What can hang from each mark
bobabe: kotu
butol: fuzif
kotu: bobabe paza
zatok: gisab goruzuz paza
goruzuz: butol nafufo zatok
nafufo: subok
paza: zatok
fuzif: butol

In the rows, 128 means zero.
Known rows, with every way that one mark hangs from another
goruzuz[butol[fuzif] nafufo zatok]: [136 110 131 137 111 100 124 120 142 159 164 112 121 111 118 146 127 122
 112 161]
kotu[bobabe paza[zatok]]: [125  94 170 143 121 108  93 161 129 108 157 121 147 118 101 106 164 139
 189 116]
goruzuz[butol nafufo]: [135 124 112 107 109 132 126  95 132 123 158 135 110 150 144 122  89  90
 111 133]
bobabe[kotu]: [131 162 141 152 114 145 138 139 137 111 136 148 139 139 112 126 138 148
 151 112]
kotu[bobabe]: [110 108 152 134 118 125 131 151 135 101 121 129 110 109 119 109 133 137
 128 122]
kotu[bobabe paza[zatok[gisab goruzuz[nafufo]]]]: [140  74 124  55  78 123  93 152 190 120 156  87 113 149  88 129 160 128
 186  99]
paza[zatok[gisab goruzuz[butol]]]: [112  84  88  97 108 112  68 122 166 148 177 105 152 196 127 158 143 105
 185 134]
kotu[paza]: [144 133 147 112 115 120 120 132 137 119 155 140 132 118 120 123 139 125
 158 129]
zatok[gisab goruzuz[butol] paza]: [104 121 120  65  71 138 104  92 181 142 163 117 123 152 155 171 124  76
 180 129]
goruzuz[nafufo]: [146 128 117 101 115 142 143 110 135 130 122 115 105 129 123 122 110 116
 105 117]
goruzuz[butol[fuzif] nafufo[subok]]: [128 131  91 115 106 114  84 119  95 143 145 148  99 156 102 150  91  87
  77 150]
goruzuz[zatok[gisab paza]]: [124 118 172 111 112 131 124 120 183 161 144  96 157 107 142 150 164 112
 162 142]
zatok[gisab goruzuz[butol nafufo] paza]: [122 122 108  41  58 152 118  75 185 142 158 105  99 153 149 166 105  66
 156 119]
paza[zatok[gisab goruzuz[nafufo]]]: [144  87  81  65 104 135 100 123 170 154 135  73 127 176 103 153 145 121
 156 105]
zatok[gisab paza]: [129 133 144  90  99 141 118 111 158 150 126 117 129 125 145 152 140 104
 147 116]
kotu[bobabe paza]: [124 114 169 118 104 117 120 156 144  95 147 143 115 101 111 104 142 134
 158 121]
zatok[gisab goruzuz]: [124 104  91  67  98 128 112 135 181 142 131 108 116 160 118 156 144 127
 147 124]
fuzif[butol]: [132 131 133 159 104  95 141 108 129 120 151 153 131 111 132 120 101 110
 106 139]
zatok[gisab goruzuz[butol[fuzif] nafufo] paza]: [130 123 103  48  47 128 111  94 171 165 145 101  82 133 134 189 121  87
 142 119]
paza[zatok[goruzuz]]: [114 102 109 123 127 128 101 133 137 138 140  88 147 153 105 149 149 133
 183 120]
bobabe[kotu[paza[zatok]]]: [146 147 157 162 121 128 100 147 132 115 172 140 171 147  96 124 167 150
 210 107]

Rows
[138  84  71  80  87  99  74 124 156 172 159  91 112 176 108 177 139 116
 148 124] : paza[zatok[gisab goruzuz[butol[fuzif] nafufo]]]
[100 143 107  72  80 163 100  76 136 121 155 122 107 158 123 159  79  41
 143 137] : zatok[goruzuz[butol nafufo[subok]] paza]
[120 108  82  97 126 147  84 125 121 133 133  92 132 180  74 146 118  97
 142 126] : paza[zatok[goruzuz[nafufo[subok]]]]
[162 125 113  75  78 142 100 137 191 130 172 106 138 178  80 147 166 138
 206  90] : bobabe[kotu[paza[zatok[gisab goruzuz[nafufo]]]]]
[117  81  84 103  96  88  58 139 150 173 164 103 134 175 112 182 158 128
 168 136] : paza[zatok[gisab goruzuz[butol[fuzif]]]]
[126 141 130  65  77 166 149  87 160 132 119  86  96 111 125 155 112  90
 156 103] : zatok[goruzuz[nafufo] paza]
[123 130  94 107 118 138  92 102 109 118 158 152 118 177 119 126  76  67
  93 150] : goruzuz[butol nafufo[subok]]
[143 124 123 101  89 130  82 154 185 129 175 117 162 179  85 152 185 149
 230 101] : bobabe[kotu[paza[zatok[gisab goruzuz]]]]
[117  94 133 123 123 104 100 127 181 151 185 126 161 155 142 135 144 111
 143 167] : goruzuz[butol zatok[gisab]]
[110  87 151 113 103 117  96 160 154 103 158 101 135 126  87 126 165 139
 213 114] : kotu[bobabe paza[zatok[goruzuz]]]
[156 132 142 130 109 123  82 155 160 133 175 138 172 170  97 134 182 150
 203 104] : bobabe[kotu[paza[zatok[gisab]]]]
[108 129 176 156 104 104 115 114 137 163 166 112 142  83 141 164 144 109
 158 162] : goruzuz[butol[fuzif] zatok[paza]]
[109  69 132  86  84 101  62 148 180 114 196 118 140 170 113 134 158 112
 213 128] : kotu[bobabe paza[zatok[gisab goruzuz[butol]]]]
[ 94 135 135  98  82 143 118  85 152 125 162 119 120 130 149 161 108  76
 185 133] : zatok[goruzuz[butol] paza]
[131 116 154  90  92 136 119  85 187 158 174 103 138 129 157 145 124  76
 146 147] : goruzuz[butol nafufo zatok[gisab paza]]
[128  94  66  66 114 141  65 131 150 149 134  91 133 204  80 156 135  96
 136 123] : paza[zatok[gisab goruzuz[nafufo[subok]]]]
[133 140 139 134  99 137 100 144 157 112 174 119 162 156  82 142 172 148
 234 104] : bobabe[kotu[paza[zatok[goruzuz]]]]
[135 125 114  34  67 161 134  95 186 148 122  85  95 132 131 165 125  92
 149 102] : zatok[gisab goruzuz[nafufo] paza]
[ 99  83 146 119  95 104  79 142 154  97 196 121 140 146 108 124 145 114
 220 130] : kotu[bobabe paza[zatok[goruzuz[butol]]]]
[109 128  94  40  69 157  83  82 163 138 159 122 108 182 125 168  91  39
 138 136] : zatok[gisab goruzuz[butol nafufo[subok]] paza]
